What can hang from each mark
X: K V
A: H L
Z: F H
L: A J W
K: X
Y: K
V: W X
F: Z
H: A Z
J: L
W: L V

Each row was made from one small tree. The marks that hang from a mark follow it in brackets, in alphabetical order. Every link used is in the known rows. Write each row's tree.
Known rows
K(X(V(W(L(A(H(Z(F)))))))): [  2.6  25.8  10.9  -2.7  -6.5 -16.9  41.6   0.4  -2.0  20.8 -28.6  11.2
   4.7  10.6  -4.2  -6.6  17.5 -10.7   2.7  23.5  25.0   9.0  22.2  10.5
 -25.3   1.0 -16.2 -16.2  11.5 -23.9 -10.3]
Z(F H(A(L(W(V))))): [  9.6  19.0  -6.5  41.8  -8.7  -5.2 -36.5   4.0   6.3 -14.5  -4.1  -6.8
  23.7  30.9  38.5   8.1  20.1 -16.9   1.4  21.4 -25.0  22.3 -45.0  22.3
 -19.7  -5.2  25.8  -6.6  26.0  -9.5 -18.3]
W(L(J) V(X)): [-11.8 -43.8   5.2  -3.9  15.9   1.7  18.2 -37.5  10.8 -52.7  11.2  11.1
 -25.4 -40.5  -5.8 -14.4  -8.6 -23.5  -8.9 -12.1  -9.7  -5.7  64.7  -0.6
 -23.3   0.7  -5.3  18.2   4.7  32.2   8.3]
Y(K(X(V(W(L(A(H))))))): [ 18.4   0.8  17.8 -43.8  10.8 -29.6  41.6   6.0  24.9   6.2 -15.0  16.3
 -15.3  25.7  -3.4 -26.1  16.0  23.2  21.8 -17.3  24.3  -2.3 -15.5  -3.9
 -19.9  16.6 -12.8 -19.6  11.2  -0.5 -12.2]
Y(K(X(V(W)))): [ 18.9 -15.6  20.2 -40.8  36.5 -28.1  22.7  22.5  13.0  -9.0 -28.5  29.0
  -8.4  29.5 -10.3  24.0   5.0  38.4   3.5 -34.8   2.5 -14.1 -18.8 -35.5
 -19.4  -1.2 -16.7 -12.4  18.0   4.2  -2.5]
Z(H(A)): [ -6.7  13.1  -4.6  19.0  14.8   8.7 -28.2  23.0 -27.6 -24.4  14.8   3.8
  32.0  23.9  -3.2   1.2  30.3  21.7  -8.5 -29.6 -20.7 -18.7 -15.2  -7.4
  -4.9   1.1  23.1   6.7   7.0  21.0  -7.4]
A(H(Z(F)) L(W)): [-14.2  28.0  10.9  15.2 -17.6 -40.8  -4.5  -7.3 -19.4  30.9 -20.8 -10.6
  33.4   6.4  -7.2   2.6  -4.1  -1.4  42.6  22.6   4.0  17.9 -39.8 -11.8
  33.2  13.1  -1.4 -38.9 -24.5 -20.4  14.1]
X(K V): [ -0.4   3.2   8.4 -25.9  -4.6  -0.6   2.0  24.4  18.0  -9.2 -26.1  19.7
  24.6  29.4 -15.8  40.9 -23.5  33.7 -10.4 -25.2   5.6 -12.8  34.2 -14.6
  11.7  -7.8   4.7  -0.6  10.5  -7.3  23.6]
Y(K): [ -5.9  -9.3  18.9 -31.9  42.5  -5.9   2.1  14.2   1.6 -25.4   7.9  25.8
  15.9  21.7 -27.3   5.8   5.4  47.6  16.6 -50.9 -24.2 -21.1 -29.8 -45.9
   8.5  -5.2   0.3  -6.8   3.2  31.9   3.8]
V(W X(K)): [ -1.2 -18.3  19.2 -28.7  23.9 -31.5  12.1  16.4  11.7  -9.3 -26.5  13.9
  -4.9 -48.6 -18.8  26.3 -43.0 -16.8  -3.0 -35.4  27.2 -11.7  48.2 -31.7
  -5.3 -11.9 -28.6  14.1  16.4  13.9  29.0]
Y(K(X(V(W(L(A J)))))): [ 18.2 -16.7   9.4 -46.1  24.2   1.2  37.8   7.4  21.0   1.2   8.7  25.8
 -41.1  43.2  -1.5  -3.8  30.5  27.3  -3.4 -18.7   8.6  -9.9 -15.0  -7.9
 -25.4  -9.0 -14.1  -5.1   9.4  14.6 -24.3]
X(K V(W(L(A(H(Z)) J)))): [ 12.3   0.4  -5.4 -12.8 -26.9  25.8  27.0   8.9  29.7  37.1  -4.5  -3.0
   0.1   3.7   5.5   2.8  -4.6 -16.5  -0.5  12.2  39.3 -11.9  55.4  22.0
   6.1 -10.7 -11.7  -3.0 -22.2  -9.0   4.1]
J(L(A(H(Z(F))) W(V))): [ -0.1  41.8   3.0  26.9  -8.7  22.7  -3.8  11.7   6.3   6.9  15.4 -17.8
  -0.6 -24.9  15.7 -45.8 -17.7   0.9  -8.0  11.6  -1.6  15.7 -25.8  -9.7
   9.8  25.9   7.5 -16.9  20.3 -25.2 -17.9]
F(Z(H(A(L(J W(V(X))))))): [ 19.5 -29.4 -21.1  27.4   0.2   7.8 -30.8  18.1 -20.1 -11.8  16.6 -12.2
 -26.7  -8.4  24.4   6.4 -15.8   5.5 -14.6  11.7 -18.6   1.6 -19.0  14.1
   6.8  -6.7 -10.9  37.5   1.8  -6.8 -10.9]
X(V(W)): [ 10.8 -21.1  10.2  -2.6  12.1  -5.5   5.3   9.2  -9.3 -23.7 -42.6  -4.0
  19.2  30.2 -12.8  34.9  -5.7  13.2  -6.0 -41.2   6.2 -24.2  25.9 -31.4
  -9.7   8.2 -11.6   1.5   1.8  -1.1  11.2]
L(A(H(Z)) J W(V(X(K)))): [ -4.7  15.0 -22.9 -12.9 -26.7  18.8 -11.9  -4.7   9.8  26.7  36.4  -5.5
 -43.2 -57.8   8.0 -39.8 -27.3 -22.5  -6.0  32.0   2.8  15.8  -6.7  35.7
  -4.2  10.5  -3.7  42.1 -11.1 -18.5  -1.5]
K(X(V(W))): [  4.6 -13.7  21.6 -18.2  20.3 -30.4  22.8   3.3 -16.3 -14.0 -48.2  13.8
  -4.2  14.2 -18.7  32.2  10.4  26.9 -14.5 -27.1  13.2 -12.4  16.7 -30.2
 -20.9  14.5 -12.8  -5.4  19.6  -7.2   8.6]
A(H(Z) L(J W)): [-17.4  -1.4   2.0   3.3 -19.5 -22.6  -6.0 -14.4 -32.7  33.5   0.2 -17.6
   1.3   2.9  -9.5  -3.3   9.2  11.3  31.0  11.0   8.0   0.6 -36.0 -14.1
  43.5  19.8  -1.0 -24.8 -51.5  -0.3  18.2]
Z(F H(A(L(J W(V))))): [  6.5  -7.3 -12.2  39.9 -16.4  11.3 -42.4   2.4   2.0 -15.2   8.4  -6.4
   4.6  42.9  44.5   9.4  30.4 -15.0   1.5  29.5 -25.0  16.6 -48.4  28.0
  -8.9 -18.5  29.8   3.8  16.9  -2.0 -20.4]
H(A(L(J W(V))) Z(F)): [  4.3  27.7 -23.9  37.1  11.0  31.9 -20.8 -12.3  -3.5  22.3  25.1 -17.8
   7.3  -4.6  18.2   4.6   8.0 -30.4 -19.4  34.6 -34.3   4.8 -34.7  18.7
 -15.8 -25.0  16.6   2.0   2.1  -5.1 -18.3]
W(L): [-11.7  -4.6  17.1 -13.3  22.8  -7.6  26.6 -25.3 -14.7 -26.8   0.9  14.7
  20.0   5.3 -36.4  -5.5  25.2  16.8   1.4 -41.0  -4.3  -4.8  33.7 -30.2
   2.4  13.4   5.8 -18.3  -4.9  33.3   7.9]
K(X(V(W(L(A(H) J))))): [  0.2 -20.4  11.1 -22.8 -10.6 -15.5  35.8 -13.1  -6.5   0.5 -19.6   0.7
 -30.1  22.6  -5.2 -17.0  33.5  12.4   1.7   2.2  33.7  -3.3  16.1   5.6
 -15.5  20.2  -2.9  -7.9   0.7  -5.2  -6.1]
W(L(A J) V(X(K))): [-10.7 -11.2  -3.5 -26.5   1.3  26.9  18.8 -19.7  37.6 -29.4  33.2  17.8
 -38.2 -48.8  -4.2 -27.1 -17.9 -26.5 -21.3   1.0   0.8   6.7  57.1  24.3
 -30.1  -7.7  -0.1  28.2  15.0  20.7  -2.1]

Write each row's tree
[  9.6  -3.9 -16.3   4.9  15.5  12.9 -21.2 -27.3  -8.5  -5.8  19.1 -25.1
 -12.7  -1.4   5.5 -10.7  15.4  -0.9 -18.1  -6.2 -20.4  -0.6 -39.7   9.2
 -18.1  17.8  29.7  -0.9   6.4  10.7  -8.9] -> H(A(L(J W(V))))
[-16.0  50.5  -3.1  28.9  30.7  12.3  -9.5  12.8 -14.1  14.1  10.0  -1.3
  50.3   4.8 -15.8  17.7  -2.0 -15.1  -8.3   3.9 -26.8 -17.6 -19.5  -7.5
  -8.1 -30.1   8.1 -22.8   4.7   1.6  -5.3] -> H(A(L) Z(F))
[-38.7 -12.5  17.8  17.2 -16.8 -11.7  -4.4   0.7 -15.9   6.4 -11.9  -3.1
  30.4  17.0 -11.1  10.8   5.8   3.6  45.3  26.4   3.9 -17.1 -14.6 -10.7
  46.0 -19.9  -0.5 -29.2 -31.9   1.7  19.9] -> A(H(Z(F)) L(J))
[  2.3  -7.1  -1.1  21.5  15.8   9.2 -19.8  35.0 -34.8 -10.8   2.4  -1.3
  26.6  18.0  -5.3  20.1   6.5  38.9  -7.6 -20.1 -18.5 -19.6 -20.7 -13.7
  27.4 -12.7  -2.8   5.5  -1.0   6.1  -5.8] -> F(Z(H(A(L))))
[  3.4   1.8  11.8  -6.4   7.8 -21.4  -6.5 -31.3  -4.2 -11.3 -19.5 -11.4
   3.6 -10.5 -10.6  10.6  -2.7   7.0   2.5 -21.8 -16.2  19.5 -26.5 -20.9
  -7.0  36.5   6.4 -20.1   0.6   0.3  11.2] -> A(L(W(V)))
[ -1.1 -23.6   5.5 -21.2  -4.8 -21.8  -8.9 -16.1  19.0  -5.2  -3.0   0.3
 -34.1 -25.4   8.0  20.1 -29.8 -10.7   0.3   6.5   2.8  16.5  -0.4  -2.1
   3.6   7.0   0.2   1.1   0.7   4.2  20.6] -> A(L(J W(V(X(K)))))
[-16.9  20.9 -17.4   3.3 -22.5  21.9 -12.2  -2.3 -36.0  28.0  34.4 -10.1
 -16.2  23.7  -2.4 -33.4  31.0  12.8  10.3  27.9  -6.3  10.5 -58.6  17.6
  21.4  -0.8   8.9  20.4 -20.2 -14.2 -18.1] -> L(A(H(Z(F))) J W)
[ -7.5 -28.4   4.0  -6.6   4.0 -24.6 -11.8 -26.9  -3.6 -20.8  -3.2  -8.2
 -34.2 -13.3   3.5  12.9 -16.3  -8.2   4.7  -4.7  -9.5   9.7 -14.7 -10.5
  -4.5  19.1  -4.7   2.8  -2.7   7.4  14.9] -> A(L(J W(V(X))))
[ 11.3   3.1  -0.4 -22.0   4.2 -20.8  -6.8 -10.9  14.0 -11.5  -6.3   9.8
 -20.9 -51.8  -2.2   1.4 -36.3  -7.1 -17.9 -10.1  -5.3  25.6  15.4  -4.3
 -17.9  18.9  -2.1  25.5  19.3  -5.3  12.0] -> L(W(V(X(K))))
[  7.8  30.0 -29.1   8.0  15.0  13.8 -16.5  -3.4  12.3  36.3  33.7  -9.7
 -14.2 -53.6  10.4   4.3 -35.3 -39.6 -29.7  23.1 -12.0   0.7   0.4  21.2
 -18.4 -13.5   1.1  11.0  -1.7   0.7   3.3] -> H(A(L(J W(V(X(K))))) Z)
[ 23.6 -27.6 -22.5  30.0  -4.0  29.2 -30.5  11.8 -20.8  -4.2  18.1 -16.3
 -13.8   8.6  24.7   7.2  13.0  24.0 -18.0   9.6 -26.2   3.2 -32.4  10.8
  16.5  -6.2   6.5  27.4  -6.0  -5.4 -20.4] -> F(Z(H(A(L(J W(V))))))
[  7.4 -16.3  19.1 -29.3  22.3 -35.0  36.3  -2.6  25.5  -4.1 -22.3  16.9
  -6.6 -50.4 -14.2  13.3 -31.0 -32.1  -3.0 -31.1  38.6   0.8  76.1 -22.6
 -10.6  -7.9 -31.1  -2.8   9.5  23.7  23.1] -> V(W(L) X(K))
[ -3.9  10.7 -23.7   4.9 -19.4  37.6 -13.2 -24.1 -20.9  15.0  38.4 -17.2
 -27.5 -26.6  -0.2 -50.3  18.8   0.6  -6.0  19.7 -14.0   7.9 -36.1  25.9
  -1.4  27.1  14.0  29.8 -23.2 -14.2 -17.7] -> L(A(H(Z)) J W(V))
[ 16.1   1.5   6.2 -25.2 -25.3  -3.9  28.2   3.4  35.8  16.6 -26.3  -4.1
  13.6  10.9   0.6  -5.6 -12.5  -8.5   8.5  -9.9  45.0   0.7  49.6  12.9
  -1.3  11.7  -8.3 -11.3   1.9  -9.8   9.4] -> X(K V(W(L(A(H)))))
[-10.4  -8.9   0.5  26.3 -28.5 -10.1 -13.6 -22.6  -1.4  15.5 -11.5 -17.5
   5.2  -6.7  15.8  -4.6   0.2 -16.8  31.0  45.6  -2.7  15.8 -29.2  12.1
  24.1   4.3   5.9 -16.5 -24.5 -17.9   9.3] -> A(H(Z(F)) L(J W(V)))
[ 25.5 -12.4  10.1 -22.9  -4.6  -2.5  29.6   4.5  33.9   6.7 -36.0   7.8
  15.5  12.8  -3.0  32.9 -13.0  -4.4 -10.0 -22.5  30.2  -4.1  70.1 -11.7
  -4.5  -6.5 -10.4 -13.1   5.5   2.4  16.1] -> X(K V(W(L)))
[ 17.2 -14.9   9.9 -19.9   0.9  -2.3   9.0  22.6  23.8   1.3 -42.9   7.9
  19.0  14.4  -5.3  44.9 -23.6  10.4 -10.3 -26.5  21.0 -12.8  42.5 -19.4
  -0.7  -8.6 -10.1   0.1  10.0  -5.3  22.5] -> X(K V(W))
[ -7.2 -10.3  -0.5  13.6 -21.8  -8.6 -10.9 -28.4 -10.7  20.0  -1.6 -22.4
  -3.6 -27.8   2.9 -12.1   1.2  -4.5  22.7  24.1  -0.1   6.6 -21.5   1.5
  23.3  27.2   4.3 -17.9 -40.8  -7.4  12.9] -> A(H(Z) L(J W(V)))
[-13.9   3.6  -5.8  -9.2 -16.8  22.6  20.0 -17.9  34.2   0.3  34.6   8.7
 -21.5 -72.5  -2.3 -45.7 -28.2 -43.1  -1.4  28.8  15.6   1.7  63.9  37.8
 -12.6  -3.9  -7.2  17.7  -9.3   7.9   1.8] -> W(L(A(H(Z)) J) V(X(K)))
[ 20.7 -37.6   5.3 -23.7 -10.5  11.6  26.4   1.3  31.4   4.2 -24.8   8.4
  -5.8  24.3   4.1  34.9  -1.7   0.4  -8.3 -12.4  29.2  -9.7  64.3  -5.0
   4.0 -19.7  -7.7  -2.4  -3.5  11.0  15.3] -> X(K V(W(L(J))))
[-14.8 -18.1  -1.8 -24.7 -19.2   9.5  18.0 -23.6  39.6 -24.0  21.1   5.4
 -29.8 -53.8  -0.2 -48.8 -21.3 -29.4   4.4  13.9  19.8   8.1  55.5  37.6
 -12.1   5.8   4.2  20.6   5.7  10.0   4.8] -> W(L(A(H) J) V(X(K)))
[  3.2  -6.6  -5.5  17.2 -20.7  21.3  23.0   0.1   5.3  12.3 -10.5 -10.0
  10.4  37.0  10.2  -4.4  13.3 -25.6  11.8  21.4  19.7 -14.5  29.9  17.7
  -4.1 -18.6 -14.2  -0.1 -15.6 -14.5  -9.2] -> X(V(W(L(A(H(Z(F))) J))))
[  0.7  26.4  -3.1  31.4  -6.9 -16.8 -34.1  16.9 -11.7  -1.5   1.4  -3.3
  27.9  55.7  27.0  17.8  29.2  -1.2  10.5  10.8 -17.0  18.5 -55.8   7.3
  -0.6 -10.6  20.4 -12.8  14.2  -4.6 -14.4] -> Z(F H(A(L(W))))
[  7.9  30.9   3.1 -10.2   9.7   6.5   0.0  17.4  27.0  -7.2  21.4  -4.0
 -38.1 -43.1   8.4 -22.9 -49.5   0.9 -34.2 -22.0   7.2  19.6   3.1 -18.7
  -7.4  28.2  -2.3   0.8  40.1  -6.4  -6.2] -> J(L(A W(V(X(K)))))
[ -1.4   0.4  -7.5  32.0 -10.8  -1.0 -38.7  13.6 -17.2  -2.0  12.9  -5.9
   8.2  70.8  30.5  17.1  41.8   0.7   9.0  21.8 -15.8  12.0 -58.6  12.4
   9.1 -20.6  24.6  -5.1   8.9   3.9 -15.9] -> Z(F H(A(L(J W))))
[-27.4  14.6  13.4  17.7  -1.7 -10.0  -0.6   7.2 -24.9  -1.9 -17.2   4.4
  49.7  -5.6 -25.0  -6.2   1.2  10.9  28.9   7.7  -3.8 -13.7   2.2 -14.4
  28.1  -8.6   1.5 -11.6 -13.0  -5.1  13.4] -> A(H(Z(F)))
[-24.7  39.5   6.2   5.6  -4.7   7.4  25.3 -12.3  -9.5   4.1  19.1   6.3
  29.1   1.8 -24.1 -38.5  22.5  -6.7  14.1   3.9   4.0   5.2  11.0   7.9
   5.5   0.1   1.5 -13.9  -8.7   4.3 -11.0] -> W(L(A(H(Z(F)))))
[-33.4  41.1   3.4   7.0  -4.2  11.4  -0.7  10.7 -25.3   0.6  10.5   4.5
  32.8   2.2 -28.9 -23.7   8.2   8.3  16.6   3.6  -9.1 -10.1 -23.8   0.4
  10.3  -1.0   4.6   0.0  -6.6 -10.2  -6.9] -> L(A(H(Z(F))))
[ 16.0 -23.8 -17.6  21.8   0.4  15.8 -27.1  25.9 -42.6   8.2  20.1 -11.8
 -11.5  33.8  13.0  14.0  22.8  40.6  -8.1  -2.2 -19.5  -5.4 -46.7  -1.6
  33.6  -9.3   1.1  18.3 -14.2   3.1 -15.7] -> F(Z(H(A(L(J W)))))
[  2.4  25.2 -24.5  37.4  16.1  12.3 -19.9  -7.9  -2.3  15.6  23.7 -12.0
  -6.8 -22.0  20.3   3.3 -20.9 -48.3 -18.3  37.7 -27.9   1.7 -19.6  22.1
 -26.1 -28.3   0.5  13.0   9.2  -7.7 -11.7] -> H(A(L(J W(V(X)))) Z(F))
[  6.2  -9.1  -9.7  23.4  18.3  26.2 -20.0  38.8 -40.4 -16.6  11.8   3.3
  20.9  16.3  -9.0   7.3  13.0  43.8 -18.5 -23.7 -24.1 -22.6 -11.4 -12.5
  22.9 -14.4   0.0  26.0   4.2   6.9 -12.4] -> F(Z(H(A)))
